(in the rows, 128 means zero)
Known rows, with every step that occurs
kagig -> nidi -> ziseto -> bani -> tude: 122,144,111,215,101,130,157,124,117,104,82,132,146,122,125,115,122,97,107,156,125,149,128,81,110,139,172,133,97,140,152,131
bani -> ziseto: 94,84,127,147,190,143,119,138,127,143,121,127,137,128,134,145,106,94,150,140,145,132,131,103,130,131,85,132,108,139,156,124
fenun -> nifa: 158,123,146,133,120,128,116,128,138,109,141,152,109,128,123,140,99,128,139,142,110,169,138,99,132,101,108,119,147,136,132,128
nidi -> kagig -> gitud: 200,140,137,126,103,131,136,145,136,119,155,141,128,122,177,112,111,133,119,155,171,136,119,102,109,104,101,144,129,109,137,120
satuz -> tude -> bani -> ziseto -> nidi: 108,147,143,73,151,130,129,130,111,145,133,133,140,133,126,101,135,118,101,152,124,115,127,102,124,111,178,148,164,150,167,107
nifa -> fenun -> tude -> bani -> ziseto -> nidi -> kagig: 130,106,166,88,160,130,128,137,126,130,128,122,156,120,135,90,135,145,80,157,122,105,127,132,124,106,117,143,104,136,158,98
gitud -> kagig -> nidi -> ziseto -> bani -> tude -> fenun -> nifa: 181,139,111,191,61,128,171,121,126,110,108,166,128,124,118,127,107,93,106,160,109,166,130,84,116,130,151,125,72,105,152,141
bani -> tude -> fenun -> gitud -> kagig -> nidi -> ziseto: 146,75,127,153,97,115,167,127,132,112,134,190,131,127,143,144,118,146,83,129,144,131,139,103,127,133,195,147,98,135,128,144
moreru -> bani -> tude -> fenun: 144,97,119,132,139,136,127,130,131,120,107,137,134,127,139,149,136,184,70,117,175,132,133,122,115,171,137,149,127,147,136,155
satuz -> tude: 147,170,137,96,122,130,119,123,117,142,123,133,126,134,149,106,120,135,108,145,144,132,124,112,142,115,214,146,139,126,127,114
nifa -> fenun -> gitud -> kagig -> nidi: 194,139,177,118,121,137,125,126,143,94,145,157,155,119,150,126,86,128,94,135,93,132,137,126,143,137,135,140,52,124,140,125
kagig -> gitud: 174,142,149,116,161,125,128,135,131,108,167,142,139,125,190,120,117,131,116,129,151,128,136,105,132,140,176,142,94,127,114,138
tude -> bani: 98,147,132,82,146,123,137,135,122,117,148,139,144,127,105,110,175,141,107,118,106,110,130,121,109,105,104,129,178,145,171,126
ziseto -> bani: 141,163,112,166,139,133,123,128,141,132,103,125,111,124,130,120,118,90,111,159,123,148,120,150,143,181,127,135,72,123,146,125
moreru -> likul -> tapura: 96,130,139,160,135,129,133,132,133,121,160,131,148,124,111,152,125,85,105,162,112,139,125,137,129,115,85,115,196,169,96,139
ziseto -> nidi -> kagig -> gitud -> fenun -> tude -> bani: 174,93,141,110,69,117,172,132,124,132,149,118,126,119,126,105,124,109,81,173,106,118,120,140,96,128,111,142,124,118,145,105
kagig -> nidi: 139,147,118,177,118,136,143,121,112,98,118,131,148,127,136,131,130,111,125,137,118,143,133,99,98,115,114,134,122,151,158,130
likul -> nifa: 76,154,157,116,156,146,104,132,129,124,136,129,101,122,93,116,110,123,145,137,93,144,131,133,134,156,121,134,147,90,157,135
nidi -> ziseto -> bani -> tude: 104,123,118,182,104,119,147,134,136,138,76,130,124,121,113,105,117,111,102,155,138,136,121,103,143,162,211,127,93,113,119,130
tude -> satuz: 110,118,120,120,124,154,142,147,116,128,143,117,136,135,143,110,155,144,144,124,120,126,132,150,125,110,104,126,145,160,160,120
tude -> bani -> ziseto: 75,117,132,96,188,135,130,142,121,128,143,138,150,127,110,123,159,117,123,126,116,112,132,104,110,107,75,131,164,153,191,123
tude -> bani -> ziseto -> nidi -> kagig -> gitud -> fenun -> nifa: 126,101,145,92,146,132,144,145,126,123,157,143,141,121,110,125,135,104,104,155,104,132,130,104,100,101,70,133,161,144,199,114
fenun -> gitud -> kagig -> nidi -> ziseto: 177,114,150,171,88,127,171,119,134,92,147,167,133,120,144,139,86,88,113,126,72,143,137,95,127,156,103,136,53,104,132,134
moreru -> likul -> nifa -> fenun -> gitud -> kagig: 128,141,166,146,151,155,112,145,138,101,165,139,149,115,105,136,96,77,88,152,99,150,133,139,154,141,138,126,154,127,117,128
likul -> guno: 114,162,96,129,170,116,121,125,132,138,115,152,128,129,80,118,121,130,123,127,132,130,120,122,142,82,150,132,131,135,139,139
ziseto -> nidi -> kagig -> gitud -> fenun: 186,94,140,123,55,122,161,132,131,133,141,117,122,118,125,118,101,105,96,175,116,128,119,142,102,137,117,138,121,117,133,111
ziseto -> nidi -> kagig: 149,85,133,130,54,121,157,128,130,140,124,108,117,122,101,116,105,108,116,171,111,117,118,144,99,137,88,134,143,130,129,109
gitud -> kagig -> nidi -> ziseto -> bani -> tude: 177,165,102,188,51,126,168,119,122,117,107,151,139,125,118,117,116,80,106,157,105,150,127,85,117,143,172,126,54,105,145,136
satuz -> tude -> bani -> ziseto: 112,163,140,73,163,133,121,133,112,142,134,141,142,134,137,103,142,127,105,143,136,121,127,95,129,101,178,148,165,144,171,110
bani -> ziseto -> nidi -> kagig -> gitud -> fenun -> tude: 138,53,134,144,142,136,151,138,125,150,129,118,131,121,139,134,95,77,117,174,133,133,124,116,113,135,83,142,88,124,160,104
fenun -> gitud -> kagig -> nidi: 190,124,146,160,93,129,163,117,135,90,160,170,132,123,150,145,90,86,114,126,70,143,139,107,126,158,93,140,49,113,138,133
bani -> ziseto -> nidi: 89,52,133,144,164,136,136,132,125,150,119,111,133,126,113,142,95,78,142,158,119,120,131,120,121,153,88,133,107,151,148,117
nifa -> fenun: 151,140,164,95,145,136,101,134,138,120,122,128,153,122,134,115,112,157,104,136,133,122,129,140,144,116,159,132,105,134,132,121
gitud -> kagig -> nidi -> ziseto -> bani: 173,162,109,191,63,131,169,119,122,116,103,141,137,123,115,117,112,76,116,156,97,153,124,91,115,143,137,122,61,96,149,135
likul -> moreru -> bani -> ziseto -> nidi -> kagig -> gitud -> fenun: 150,77,164,177,120,145,119,151,135,124,116,92,130,122,127,175,128,114,99,167,156,147,122,101,117,167,69,136,96,122,171,114

Rows
137,153,148,71,146,131,132,137,114,140,146,138,141,130,149,94,129,120,97,161,141,117,124,91,118,105,172,155,160,143,168,105 | satuz -> tude -> bani -> ziseto -> nidi -> kagig -> gitud
153,54,152,154,145,134,173,125,137,102,139,181,118,121,148,158,103,138,105,122,115,144,134,137,123,136,60,145,110,113,153,146 | tude -> fenun -> gitud -> kagig -> nidi
108,96,128,184,118,121,150,136,141,132,77,146,113,119,113,115,107,124,101,158,142,152,124,102,144,148,189,126,111,113,127,134 | nidi -> ziseto -> bani -> tude -> fenun -> nifa
147,111,174,84,171,129,128,139,127,123,141,127,160,120,157,87,131,145,75,157,129,106,130,125,126,110,135,148,90,136,154,101 | nifa -> fenun -> tude -> bani -> ziseto -> nidi -> kagig -> gitud
125,59,138,144,150,138,140,140,130,146,132,118,133,123,137,134,86,81,138,170,140,124,126,107,111,141,75,141,106,141,152,113 | bani -> ziseto -> nidi -> kagig -> gitud
172,92,144,124,71,120,157,131,132,130,144,115,123,121,132,111,100,109,110,172,122,117,122,132,100,143,112,141,127,129,122,114 | ziseto -> nidi -> kagig -> gitud
213,134,129,124,87,139,153,150,127,125,157,138,127,122,181,109,130,133,97,159,157,148,117,123,110,90,100,144,115,96,161,108 | nidi -> kagig -> gitud -> fenun -> tude -> satuz
220,144,151,114,125,129,130,137,135,104,168,157,128,121,173,141,105,123,95,141,130,170,135,112,136,114,176,133,93,103,140,133 | kagig -> gitud -> fenun -> nifa
157,80,127,126,104,114,154,127,138,121,151,192,123,130,147,148,121,152,84,126,147,125,140,124,137,139,187,149,95,135,124,143 | bani -> tude -> fenun -> gitud -> kagig
194,130,130,125,78,134,130,130,135,123,130,149,113,121,104,158,111,117,97,146,97,189,127,138,134,91,127,115,128,95,164,121 | gitud -> fenun -> nifa
97,118,128,186,124,127,147,134,136,136,70,116,121,117,110,105,111,105,116,153,127,141,116,112,141,161,158,122,103,100,126,127 | nidi -> ziseto -> bani
85,96,134,97,153,131,144,142,122,133,142,128,145,124,96,117,148,107,117,148,108,106,127,111,96,112,56,134,172,155,191,113 | tude -> bani -> ziseto -> nidi -> kagig
111,123,125,199,109,133,160,124,111,101,89,124,152,121,121,119,124,112,124,138,120,143,129,77,100,113,136,125,131,134,147,132 | kagig -> nidi -> ziseto
140,42,155,165,142,131,180,127,137,103,125,178,120,119,141,152,100,139,105,123,117,144,132,126,124,134,72,141,114,103,148,146 | tude -> fenun -> gitud -> kagig -> nidi -> ziseto
149,123,114,164,136,124,136,129,147,126,117,165,108,125,145,135,115,115,81,156,141,143,129,149,149,187,168,151,62,136,143,134 | ziseto -> bani -> tude -> fenun -> gitud
166,120,187,101,150,135,110,133,148,102,143,148,149,119,150,127,89,149,98,127,108,123,136,140,152,138,136,141,77,133,129,122 | nifa -> fenun -> gitud
145,126,163,103,161,129,116,129,128,125,122,125,150,123,152,98,128,156,86,140,130,116,130,141,146,116,163,139,77,125,126,109 | nifa -> fenun -> tude
140,61,135,141,135,140,144,141,130,148,130,119,133,121,130,142,87,77,125,173,134,136,124,117,112,135,78,139,101,128,164,111 | bani -> ziseto -> nidi -> kagig -> gitud -> fenun
117,140,118,218,114,136,158,125,117,103,77,123,143,119,122,115,118,94,116,155,117,153,125,87,108,137,136,129,105,131,156,130 | kagig -> nidi -> ziseto -> bani
128,86,115,122,119,116,140,131,131,132,133,172,126,132,137,141,140,167,90,129,172,122,135,127,131,121,204,145,132,148,126,141 | bani -> tude -> fenun
167,151,114,179,60,130,171,119,118,114,111,142,143,124,115,119,116,89,121,145,99,147,126,83,109,125,136,120,79,98,143,136 | gitud -> kagig -> nidi -> ziseto
116,141,108,212,99,139,161,131,113,104,86,129,148,124,130,108,132,104,112,154,122,149,130,88,109,133,163,132,103,150,163,128 | kagig -> nidi -> ziseto -> bani -> tude -> satuz
152,169,98,160,112,122,122,128,141,135,112,144,115,128,134,120,125,99,90,162,140,140,126,138,147,182,200,143,57,141,136,127 | ziseto -> bani -> tude
202,135,141,117,141,124,147,133,124,117,162,143,135,121,189,124,131,123,77,137,137,146,131,126,135,127,190,142,63,92,134,124 | kagig -> gitud -> fenun -> tude
127,183,140,64,133,126,125,128,112,134,137,140,137,133,133,94,153,143,94,138,128,119,126,106,128,100,197,146,174,139,156,113 | satuz -> tude -> bani
141,164,94,156,108,135,128,137,135,135,119,138,120,132,141,111,138,107,98,161,137,139,128,148,146,174,189,141,64,156,151,123 | ziseto -> bani -> tude -> satuz
181,127,181,128,116,135,133,128,143,95,131,155,157,116,143,121,83,129,94,136,93,132,134,114,144,136,143,136,55,116,134,126 | nifa -> fenun -> gitud -> kagig -> nidi -> ziseto
171,141,105,190,65,127,174,121,123,117,103,159,135,124,119,123,117,93,101,156,115,152,126,94,115,139,158,129,66,102,150,141 | gitud -> kagig -> nidi -> ziseto -> bani -> tude -> fenun
144,54,150,177,145,134,179,127,141,105,117,177,114,117,143,149,96,127,99,134,115,151,130,134,128,152,70,143,94,102,153,145 | tude -> fenun -> gitud -> kagig -> nidi -> ziseto -> bani
110,151,195,124,145,152,112,132,137,99,132,146,124,113,102,109,76,122,120,144,67,148,135,117,143,160,134,139,98,81,163,134 | likul -> nifa -> fenun -> gitud -> kagig -> nidi -> ziseto
80,84,132,115,179,118,160,127,108,139,137,122,137,128,131,100,166,111,95,141,103,102,132,118,113,124,102,141,112,138,158,103 | fenun -> tude -> bani -> ziseto -> nidi
153,98,120,115,97,128,165,132,116,146,128,127,129,119,109,126,153,104,65,155,99,144,118,150,112,99,101,133,109,92,188,97 | gitud -> fenun -> tude -> bani -> ziseto -> nidi -> kagig
132,147,162,164,148,158,117,143,133,91,161,140,156,115,109,137,96,71,88,154,95,155,135,129,144,137,134,128,152,135,126,129 | moreru -> likul -> nifa -> fenun -> gitud -> kagig -> nidi
157,119,151,142,132,134,158,122,125,124,108,167,117,125,158,119,96,129,86,153,133,151,124,113,141,136,176,156,111,107,148,126 | satuz -> tude -> fenun -> gitud -> kagig -> nidi -> ziseto -> bani
205,147,142,113,130,129,136,136,131,114,162,146,137,120,176,135,119,123,89,134,139,150,130,126,134,127,185,137,82,100,138,133 | kagig -> gitud -> fenun
158,90,126,162,116,136,152,125,130,104,104,151,140,123,140,149,119,165,63,120,151,141,135,98,109,178,134,149,98,135,140,158 | moreru -> bani -> tude -> fenun -> gitud -> kagig -> nidi -> ziseto
105,88,133,185,122,120,158,134,142,129,82,148,118,118,123,117,106,120,94,149,135,139,124,110,146,169,186,134,91,109,123,134 | nidi -> ziseto -> bani -> tude -> fenun -> gitud
222,143,132,123,80,134,140,146,136,123,151,142,127,119,168,123,113,128,100,159,161,152,115,116,110,95,105,141,122,91,153,117 | nidi -> kagig -> gitud -> fenun
131,136,165,81,168,127,120,133,125,120,131,129,158,123,142,90,151,163,76,135,120,106,131,138,136,105,153,139,103,134,147,108 | nifa -> fenun -> tude -> bani
143,83,124,124,115,115,134,132,136,123,139,183,116,132,135,146,125,167,95,136,163,142,141,113,132,108,195,140,142,152,128,141 | bani -> tude -> fenun -> nifa
167,131,110,164,115,123,143,127,148,128,120,171,108,125,142,134,112,104,79,159,133,146,128,147,149,189,171,149,43,125,144,136 | ziseto -> bani -> tude -> fenun -> gitud -> kagig
122,109,126,218,118,131,168,125,123,95,88,150,139,119,135,126,111,107,98,150,122,151,131,89,112,145,145,140,95,138,156,136 | kagig -> nidi -> ziseto -> bani -> tude -> fenun -> gitud
185,139,176,141,120,137,132,128,147,97,122,153,151,115,143,117,79,116,88,147,92,139,132,122,149,154,144,138,36,114,140,125 | nifa -> fenun -> gitud -> kagig -> nidi -> ziseto -> bani
105,71,162,181,141,143,112,144,132,126,104,85,130,127,110,174,133,115,117,156,146,133,128,103,122,179,70,131,105,142,157,118 | likul -> moreru -> bani -> ziseto -> nidi
84,99,129,116,192,121,152,130,109,136,139,130,139,129,142,102,171,119,99,132,115,108,132,111,117,113,99,140,113,133,163,106 | fenun -> tude -> bani -> ziseto
177,84,136,123,61,127,174,136,123,136,146,111,123,122,138,105,118,110,93,175,112,124,121,150,102,130,111,141,114,123,141,102 | ziseto -> nidi -> kagig -> gitud -> fenun -> tude -> satuz
110,91,137,113,174,119,162,134,111,134,151,128,138,126,154,94,160,113,91,150,121,105,130,108,106,116,96,148,109,131,160,101 | fenun -> tude -> bani -> ziseto -> nidi -> kagig -> gitud
